Known rows, with every way that one mark hangs from another
{M {Q C {G {L {P Y}}} T}}: [ 1.85  0.79  2.89  0.63 -2.69  0.77  0.83 -2.66 -1.39  1.54  1.14 -3.76
  0.70 -0.28  3.69  0.84 -1.41  1.06  2.42 -0.78 -2.01  1.60 -0.03  0.48
  1.92 -0.63 -0.20  1.85]
{H {C Q W}}: [ 0.91 -4.08 -4.84  0.56 -2.56 -0.54  1.82 -2.82 -2.73 -1.55 -0.11  0.51
 -1.62 -1.94  0.85 -1.15  5.04  0.19  4.14 -0.27 -2.88 -2.16 -3.43  1.16
  2.83  2.79 -2.50  0.32]
{G L {Q {C W} M T}}: [ 2.21  0.61  1.61 -0.94 -3.10  1.66  2.55 -2.50 -3.08  2.18  0.67 -2.68
  1.35 -1.47  3.31  2.03  3.21  0.50  1.28 -1.43 -0.94  1.33  0.39  0.42
  2.48  1.30  0.62  1.08]
{L {G {Q T}}}: [ 0.53  0.50  1.20  0.06 -1.77 -1.42  1.57 -3.61 -0.70 -0.01  0.09 -1.72
 -0.47 -3.06  2.66 -0.19  1.22 -2.36  2.56 -1.67 -2.92 -0.04  1.58 -1.28
  1.13  2.34  1.02  0.81]
{E {L G P}}: [ 0.09 -0.56 -0.46  0.86 -3.32 -2.86  1.37 -5.36 -0.80 -0.36  1.93 -1.48
 -2.05 -4.29  1.08 -2.45 -0.65 -4.89  4.62 -0.88 -5.61 -2.42  3.35 -1.83
  0.40  3.18  1.11  0.74]
{W {C Q}}: [ 1.81 -3.70 -1.77  0.67 -2.38 -1.46  1.78 -2.40 -1.25 -0.71  0.80 -1.41
 -3.62 -2.26  1.16 -0.87  3.38 -1.31  4.53 -0.54 -3.11 -0.52 -1.75  0.23
  0.39  2.89 -2.02  1.38]
{P {L {G {Q C M}}} {Y T}}: [-0.01 -0.63  0.78 -0.07 -2.95  0.11  1.24 -2.45 -0.71  1.46 -1.24  0.47
 -0.94 -4.17  1.69 -0.43  0.77  0.88  3.05 -1.01 -1.82  0.04  0.35 -0.75
  1.83  0.87  0.87  1.78]
{C {Q G M T} W}: [ 1.68 -1.71 -0.21  0.92 -1.76  0.32  2.70 -2.20 -1.57 -0.59  1.28 -2.13
  0.66  0.42  2.32  1.28  3.89  3.13  1.75 -2.37  0.37  1.39 -2.23  0.88
  1.03  0.69 -1.38  1.14]
{P {L {G {Q C M T}}} Y}: [ 0.23 -0.57  1.10 -0.21 -2.19 -0.06  0.82 -2.58 -1.48  1.80 -0.99  0.49
 -0.32 -3.88  2.85  0.55  0.82  0.80  2.47 -1.21 -2.02  0.33  0.04 -0.88
  2.34  1.33  0.91  2.00]
{Q M}: [ 1.14 -1.46  0.66  0.78 -4.20  0.67  1.79 -3.60 -1.01  0.48  0.28 -1.30
 -1.54 -2.86  1.29 -0.79  2.40  0.09  3.09 -1.73 -1.92  0.44  1.13 -0.03
 -0.27  1.81 -0.07  1.72]
{C {Q {G {L P}} T}}: [ 1.76 -0.21  0.73  1.43 -1.37 -1.57  1.14 -2.53 -1.36  0.75  2.12 -3.63
  0.91  0.36  2.99 -0.48  0.19 -0.69  2.97 -1.14 -2.47  0.42  0.84  0.21
  2.06  1.22 -0.07  0.39]
{W {C Q} M {P L}}: [ 1.72 -6.45 -3.34  0.89 -0.77 -2.67  2.01 -1.26 -1.04 -0.14  2.76  0.37
 -5.22 -2.21  1.57 -0.62  3.83 -0.40  6.89  0.16 -2.73  0.27 -2.58 -0.23
 -0.56  3.98 -3.54  1.54]
{P L}: [ 0.44 -2.92 -2.16  1.72 -2.32 -1.30 -0.11 -3.32 -0.31  0.06  0.74  1.02
 -1.51 -3.76  1.80 -2.94  1.97  0.15  4.33  0.04 -3.15 -0.56  1.22 -0.41
  1.25  2.52 -0.05  2.23]
{M {Q {C W} T}}: [ 1.55 -1.04  0.53  0.07 -3.02  1.53  2.39 -3.04 -1.57 -0.68  1.08 -2.58
 -0.83 -1.32  2.66  1.30  2.20  2.22  2.11 -1.07 -1.15  1.48 -1.80  0.66
  0.84  0.62 -1.11  2.68]
{P {L {G {Q C M}}}}: [ 0.06 -1.05 -0.20 -0.18 -3.51 -0.35  1.14 -2.80 -1.21  1.45  1.11 -0.79
 -0.63 -3.54  2.08 -0.28  1.96 -1.06  2.78 -1.20 -2.66  0.08  1.59 -1.69
  1.54  2.53  1.01  1.28]
{P {L G} Y}: [-0.28 -2.77 -2.00  1.06 -1.47 -2.11 -0.38 -3.62 -0.27  0.03 -0.85  2.60
 -1.77 -5.03  1.79 -3.18  0.54 -0.45  4.46  0.31 -4.10 -1.18  0.64 -0.77
  1.86  1.96  0.26  1.72]
{Q C G M}: [ 1.60 -1.02  1.86  0.54 -5.15  2.12  1.60 -2.41 -1.42  1.67  1.58 -3.58
 -0.24 -1.37  1.76  0.65  1.34  1.59  2.37 -2.30 -0.84  1.22  0.46  0.50
  0.33  0.29 -0.15  1.79]
{G {L P} {Q C M T}}: [ 2.10  2.10  3.28 -0.85 -3.96  1.47  2.35 -2.79 -3.33  3.47  1.00 -4.25
  0.91 -1.18  3.22  2.27  0.49 -1.99  1.81 -1.71 -2.31  0.72  2.08 -0.33
  1.73  1.46  1.25  0.84]
{Y P}: [ 1.71 -1.49 -0.77  2.00 -2.66  0.91  0.15 -3.79 -0.63  0.57  0.51 -1.09
 -2.24 -3.07  0.88 -2.01  0.71 -0.38  4.65 -0.01 -2.38 -0.78  0.89  0.00
 -0.21  1.42  0.17  2.58]
{E {L G {P {Y T}}}}: [ 0.19 -0.34  0.43  0.92 -2.82 -2.50  1.33 -5.00 -0.44 -0.31  0.02 -0.44
 -2.37 -4.76  0.72 -2.53 -1.71 -3.23  4.93 -0.68 -5.02 -2.54  2.33 -1.11
  0.71  1.94  1.03  1.13]
{W C {M Q} P}: [ 2.20 -4.42 -0.52  0.35 -1.89 -1.18  2.87 -2.31 -0.66 -0.76  2.42 -1.36
 -5.52 -1.80  1.85  0.34  3.07 -0.85  6.16 -0.37 -2.33  1.52 -2.10 -0.35
 -2.28  3.00 -3.58  1.81]
{H {C Q} {P L {Y T}}}: [-0.66 -4.40 -4.45  1.66 -1.33 -0.77  0.17 -1.73 -2.17  0.04 -2.38  2.47
 -2.31 -1.71 -0.23 -1.95  2.33  1.62  5.83  0.54 -2.63 -2.11 -4.19  0.66
  5.27  2.54 -2.00  1.31]
{C {W {M {Q G}}}}: [ 1.87 -2.81 -1.16  0.60 -1.86 -0.53  2.46 -3.37 -0.48 -2.07  2.49 -0.47
 -1.81 -0.90  2.75 -0.39  3.94  0.92  3.31 -0.99 -0.87  0.64 -1.53 -0.15
 -0.73  0.86 -2.68  1.17]
{Y P T}: [ 1.48 -0.77  0.33  2.27 -2.92  1.23  1.00 -3.18  0.20  0.61 -0.10 -2.01
 -2.18 -2.80  0.22 -1.99 -0.10  0.81  4.81 -0.32 -1.37 -0.29  1.15  0.21
 -0.64  0.56  0.53  2.71]
{E L}: [ 0.99 -2.09 -0.55  1.76 -3.05 -1.78  0.49 -4.70  0.10 -0.84  1.20 -0.41
 -2.08 -4.40  1.35 -2.84  1.30 -1.44  4.28 -0.72 -3.79 -1.45  2.07 -0.33
  0.88  2.65  0.37  2.32]
{H C}: [ 0.54 -2.85 -2.14  0.88 -3.84 -0.12  0.79 -3.22 -1.83 -0.23 -0.49 -0.18
 -1.84 -3.14  0.87 -2.08  2.53 -0.70  4.71 -0.50 -3.51 -1.77 -0.58  0.42
  2.17  2.82 -0.95  0.98]
{L {G {Q C M}} {P Y}}: [ 1.08  1.05  1.43 -1.52 -3.93  0.63  2.11 -3.68 -3.15  1.87 -0.51 -1.48
 -1.66 -3.45  1.97  1.45  0.12 -3.74  2.81 -1.62 -3.94 -1.35  0.44 -0.88
  0.83  1.37  0.38  0.34]
{L {G {Q C T}} P}: [ 0.84  1.70  1.76 -1.06 -3.25 -0.20  2.42 -3.45 -2.70  1.45  0.90 -3.55
 -0.64 -2.35  2.56  1.38 -0.63 -4.24  2.76 -1.77 -4.05 -0.76  1.54 -1.31
  1.08  1.98  1.03  0.42]
{Y {P L} T}: [ 0.73 -1.72 -0.70  2.74 -2.27  0.50  0.14 -2.75  0.61  0.98  0.33 -0.56
 -1.68 -2.98  0.45 -2.86 -0.04  1.73  5.20  0.34 -1.30 -0.30  1.41 -0.40
  0.14  1.05  0.68  3.19]
{M Q}: [ 1.12 -1.35  0.05  1.21 -3.05 -0.37  1.13 -3.94  0.10 -1.17  0.87 -1.37
 -1.94 -2.07  2.11 -1.23  2.03  0.08  3.18 -0.81 -2.45  0.79  0.11 -0.14
  0.07  1.51 -0.80  2.20]

Rows
[ 0.62 -0.26  0.14  1.06 -2.00  0.61  0.28 -2.61 -1.01  2.04  1.01 -1.74
 -0.48 -3.13  2.17 -0.25 -0.25 -0.31  3.71 -0.30 -1.90 -0.15  1.31 -1.51
  1.58  1.61  1.49  2.49]
{Y {P {L {G {Q C T}}}}}
[ 1.88  0.56  2.83  0.29 -4.74  1.74  1.76 -2.37 -2.19  3.10  0.69 -3.64
  0.54 -0.99  1.77  0.35 -1.14  0.60  2.96 -1.44 -1.62  0.77  1.30  0.76
  1.27 -0.64  0.48  0.94]
{Q C {G {L {P {Y T}}}} M}
[ 1.80  0.25  2.09  0.16 -5.17  1.47  1.63 -2.65 -2.64  3.04  2.50 -4.56
  0.77 -0.60  2.15  0.41 -0.27 -0.78  2.84 -1.49 -2.33  0.73  2.25  0.10
  1.07  0.61  0.47  0.57]
{Q C {G {L P}} M}
[ 0.35 -2.59 -1.16  1.84 -1.76 -0.74 -0.07 -3.02  0.26  0.11 -1.60  2.28
 -1.87 -4.37  1.28 -3.01  0.74  2.11  4.56  0.27 -2.39 -0.64 -0.07  0.52
  1.49  0.89 -0.11  2.83]
{P L {Y T}}
[ 0.44 -0.63 -0.52 -0.03 -2.66 -1.61  1.15 -4.59 -1.99  0.15 -0.46  0.05
 -2.29 -4.07  1.32 -1.70 -0.79 -3.97  4.40 -0.44 -5.37 -2.09  1.09 -0.74
  0.42  1.82  0.00  0.45]
{L G {P Y}}
[-0.24 -0.40  0.80  0.39 -2.14 -1.23  1.23 -2.95 -0.59  0.95  0.57 -0.41
  0.13 -3.13  2.72 -0.36  1.76 -0.58  2.65 -1.55 -1.86  0.69  1.98 -2.00
  1.45  2.63  1.33  1.33]
{P {L {G {Q M T}}}}
[ 1.76  0.65  3.05 -0.51 -3.99  2.29  2.20 -2.39 -2.08  1.97  0.09 -3.17
 -0.23 -2.02  2.74  2.56  2.15  0.59  1.39 -2.50 -0.82  1.18  0.06  0.14
  1.00  1.14  0.62  2.18]
{G {Q C M T}}
[ 0.99 -3.87 -0.63 -0.13 -0.47 -2.74  2.39 -1.64 -1.13  0.74  2.13 -0.15
 -3.82 -3.09  2.55  0.38  2.29 -1.95  6.19 -0.45 -2.74  0.83 -0.55 -1.88
 -0.54  4.07 -1.80  1.12]
{W C M {P {L {G {Q T}}}}}
[ 1.03 -3.83 -4.25  0.87 -2.33 -0.61  1.35 -2.39 -2.36 -1.53  0.64 -0.23
 -0.62 -0.60  1.27 -1.01  4.50  0.96  3.88 -0.58 -2.03 -1.71 -3.47  1.21
  3.02  2.05 -2.54  0.03]
{H {C {Q G} W}}
[ 1.90 -3.91 -0.46  0.61 -1.94 -0.15  2.59 -1.51 -1.49  0.49 -0.85 -0.65
 -4.37 -2.21  0.18  0.57  2.73  1.57  5.79 -0.76 -1.69  0.88 -3.54  1.62
 -0.59  1.93 -2.60  1.95]
{W {C {Q M}} {P {Y T}}}
[ 1.89 -2.74  0.15  1.02 -1.62 -1.08  1.74 -1.54 -0.92 -0.34  1.21 -2.87
 -1.86 -0.61  2.16  0.20  2.21  0.44  3.72 -1.35 -1.64  0.86 -1.89  0.19
  0.74  1.85 -1.75  1.55]
{W {C {Q G T}}}
[ 2.29 -1.54  2.51  0.34 -2.12 -1.30  2.83 -2.07 -0.89  0.35  3.17 -3.85
 -2.06  0.21  3.58  0.75  0.73 -1.60  4.19 -0.98 -1.87  1.77  0.14 -1.37
 -0.86  1.52 -2.17  0.94]
{W C {M {Q {G {L P}} T}}}
[ 1.89 -3.34 -2.70  0.86  0.38 -0.64  1.78 -2.69 -2.41 -0.94 -0.59  1.11
 -1.90 -1.92  1.76  0.42  3.40  2.38  4.18 -0.31 -1.92  0.07 -4.28  2.41
  1.37  1.65 -2.41  1.76]
{C {Q T} {W {P Y}}}
[ 1.86  0.42  1.38  0.25 -2.79  0.87  1.99 -2.84 -2.08  0.74  2.63 -4.21
  1.25  0.60  3.52  1.15  0.41  0.95  2.21 -0.74 -1.67  1.53 -0.24  0.31
  1.66  0.06 -0.65  1.11]
{M {Q {C W} {G {L P}} T}}
[ 1.58 -0.06  0.99  1.38 -2.32 -0.75  0.44 -3.23 -0.92  1.18  0.24 -1.65
  0.00 -1.55  1.93 -2.23 -1.14 -0.82  4.18 -0.17 -3.04 -0.43  1.74  0.54
  1.42  0.02  0.26  0.58]
{Q {G {L {P {Y T}}}}}
[ 2.26  1.84  3.29 -0.97 -3.32  1.61  1.74 -2.79 -3.51  3.48 -0.59 -2.62
  0.58 -1.92  3.25  2.21  0.10 -1.40  1.98 -1.38 -2.45  0.32  0.92  0.29
  2.29  0.76  0.85  1.16]
{G {L {P Y}} {Q C M T}}
[ 2.06 -1.05  0.43  0.27 -1.44 -0.85  2.81 -3.31 -1.50 -0.61  2.98 -2.09
 -0.29  0.21  3.62  0.31  2.06 -0.32  3.07 -0.75 -1.49  0.91 -0.12 -0.46
  0.11  0.85 -1.74  0.37]
{C {W {M {Q {G {L P}} T}}}}
[ 2.46  0.83  0.55 -1.15 -1.77  0.70  1.57 -3.13 -4.09  1.98 -0.51 -1.19
  0.31 -2.12  3.42  1.44  1.04 -1.83  2.52 -0.08 -3.35 -0.96 -0.56  0.92
  3.08  0.88 -0.03  0.88]
{G {L {P Y}} {Q {C W} T}}
[ 1.18 -5.01 -4.20  0.24 -2.41 -0.36  2.34 -2.84 -2.87 -0.90  0.77  1.23
 -3.18 -2.67  0.76 -0.89  4.52 -0.06  6.03 -0.14 -2.79 -1.55 -2.96  0.96
  0.93  3.25 -3.16  0.41]
{H {C {W M P}}}
[ 0.32  0.00  0.34  0.29 -2.75 -1.29  1.87 -4.16 -1.33  0.21 -0.89 -0.68
 -2.24 -3.70  0.81 -1.72 -1.51 -3.00  4.54 -0.69 -4.51 -1.74  1.22 -0.58
  0.09  1.04  0.32  0.64]
{L G {P {Y T}}}
[ 1.65 -1.45  0.15  1.43 -2.69 -0.81  1.17 -2.47 -0.73  0.68  1.91 -2.75
  0.63 -0.28  2.27 -0.87  2.30  0.77  2.49 -1.54 -1.32  1.16  0.75  0.35
  1.49  1.28 -0.23  0.37]
{C {Q {G L} M}}
[ 1.29 -0.56  0.25  0.76 -2.85 -0.12  1.34 -3.86 -1.35  0.40 -1.36 -0.23
 -2.56 -3.18  0.82 -1.48 -0.49 -1.41  4.55 -0.49 -3.69 -1.67  0.31  0.70
  0.14  0.71 -0.40  1.67]
{L {P {Y T}}}
[ 0.12 -1.94 -1.80  2.04 -2.02 -0.88 -0.28 -3.51 -0.14  0.88  1.24 -0.01
 -1.51 -3.71  1.09 -2.99 -0.03 -0.79  5.03  0.49 -3.02 -0.90  2.12 -1.62
  0.49  2.22  1.00  2.16]
{Y {P {L G}}}
[ 1.72 -0.74  1.94  0.11 -3.95  2.67  2.68 -2.05 -2.41  1.21  1.41 -3.49
  0.99 -0.54  2.43  2.24  2.08  3.46  1.55 -2.53  0.41  1.96 -1.20  0.95
  0.86 -0.13 -0.53  1.96]
{Q {C W} G M T}
[ 0.48 -2.22 -2.61  0.40 -0.15 -1.58  1.35 -3.04 -1.73 -0.27  1.01  1.18
 -0.72 -2.84  2.30 -0.40  3.24 -0.16  4.37 -0.09 -2.71  0.12 -0.67 -0.38
  1.41  3.14 -0.47  1.05]
{C {W {P {L {G {Q T}}}}}}
[ 2.20 -2.90 -0.51 -0.20 -2.21  1.03  3.24 -2.30 -2.79  0.49  1.79 -1.59
 -2.44 -2.10  2.10  1.72  2.33  1.66  4.18 -1.08 -1.48  0.82 -2.19  1.31
 -0.20  1.44 -1.93  2.02]
{Q {C {W M P}} T}
[ 1.50  0.15  1.53  0.90 -3.87 -0.04  1.28 -3.30 -1.61  2.02  1.98 -3.03
  0.74 -0.58  2.16 -0.95  0.30 -1.39  3.19 -1.40 -2.41  0.54  2.85 -0.37
  0.64  1.26  0.43  0.12]
{Q {G {L P}} M}
[-0.72 -4.42 -4.39  1.31 -1.93 -0.35 -0.79 -2.64 -2.75  0.57 -2.35  3.47
 -2.36 -3.02  0.20 -2.48  2.03  0.20  6.04  0.93 -3.83 -2.56 -3.00  0.23
  5.07  3.12 -1.64  1.50]
{H C {P L Y}}
[ 1.28 -4.78 -2.14  1.39 -0.42 -1.89  1.27 -1.30 -1.30  0.43  1.47 -0.53
 -3.22 -1.86  1.64 -0.21  2.62  0.97  5.98  0.09 -2.57  0.95 -2.36  0.39
  0.83  3.69 -2.03  2.26]
{W {C {Q T}} {P L}}
[ 1.76 -1.70  0.13  0.01 -4.62  2.44  2.29 -2.56 -2.31  0.81  1.70 -2.51
 -0.06 -1.21  1.69  1.02  2.79  2.20  2.25 -1.92 -0.58  0.92 -1.00  0.93
  0.59  0.25 -0.95  1.42]
{Q {C W} G M}
[ 2.30 -5.09 -1.18  0.31 -2.00 -1.36  2.62 -2.30 -1.48  0.03  1.97 -0.65
 -5.64 -2.92  1.18 -0.35  2.93 -1.71  6.81 -0.34 -3.07  0.37 -1.40  0.02
 -1.91  3.47 -3.12  1.53]
{W C M P}
[ 0.73  1.67  2.58 -0.92 -2.36 -0.35  2.09 -3.88 -2.45  1.38 -1.08 -1.17
 -0.81 -2.88  2.51  1.37  0.01 -3.09  2.58 -2.08 -3.20 -0.65  0.93 -1.18
  0.63  1.51  0.72  0.55]
{L {G {Q M T}} {P Y}}
[ 0.26 -0.83 -0.38  0.77 -2.57 -2.77  0.73 -5.38 -1.09 -0.33  0.44  0.12
 -2.39 -5.10  1.20 -2.52 -1.18 -4.07  4.78 -0.50 -5.80 -2.90  2.24 -1.24
  0.90  2.47  0.70  1.11]
{E {L G {P Y}}}
[ 0.95  1.27  1.26 -1.03 -3.19  0.00  2.03 -3.49 -2.22  1.20 -0.90 -1.74
 -1.89 -3.40  1.52  0.43 -0.97 -3.51  3.41 -1.00 -4.10 -1.69  0.47 -0.48
  0.98  0.82  0.52  0.56]
{L {G {Q C}} {P {Y T}}}
[ 0.98  1.78  2.95 -1.43 -3.46  0.95  2.40 -3.32 -3.15  2.24 -0.73 -2.28
 -0.82 -2.82  2.53  2.41 -0.52 -2.72  2.19 -2.14 -3.13 -0.46  0.37 -0.88
  0.91  1.02  0.70  0.77]
{L {G {Q C M T}} {P Y}}
[ 0.90  1.34  1.41 -1.43 -4.80  0.44  2.76 -3.67 -2.89  1.79  1.22 -3.44
 -1.18 -2.37  1.84  1.54  0.59 -4.48  2.64 -2.10 -3.76 -0.88  1.79 -1.54
  0.26  2.13  0.80  0.03]
{L {G {Q C M}} P}
[ 1.12 -0.86  0.37  1.43 -2.85 -1.43  0.93 -4.66 -0.52 -0.10 -0.33 -0.07
 -2.61 -4.22  0.83 -2.42 -0.78 -1.77  4.93 -0.49 -4.24 -2.38  1.42  0.06
  0.65  1.57  0.31  2.24]
{E {L {P {Y T}}}}
[ 1.62 -2.77 -2.48  0.36 -2.68  0.12  2.77 -3.20 -1.99 -1.04  0.67 -0.57
 -1.32 -1.41  1.28  0.08  5.20  1.08  2.57 -1.38 -1.30 -0.20 -2.09  0.82
  0.59  1.87 -1.72  1.00]
{C {Q M} W}
[ 1.58  0.50  2.61  0.17 -2.82  0.93  1.90 -3.07 -1.25  0.94 -0.37 -1.87
 -0.17 -2.03  2.78  1.38  2.75  0.07  1.86 -2.42 -0.75  1.17  0.65 -0.31
  0.74  1.72  0.52  1.87]
{G {Q M T}}
[-0.01 -1.42 -0.52  0.22 -1.80 -1.38  0.15 -3.33 -0.69  0.69 -1.18  2.25
 -1.04 -4.44  2.23 -1.27  1.82 -0.64  3.22 -0.62 -2.84 -0.51  0.63 -1.32
  1.94  2.05  0.52  1.31]
{P {L {G {Q M}}} Y}
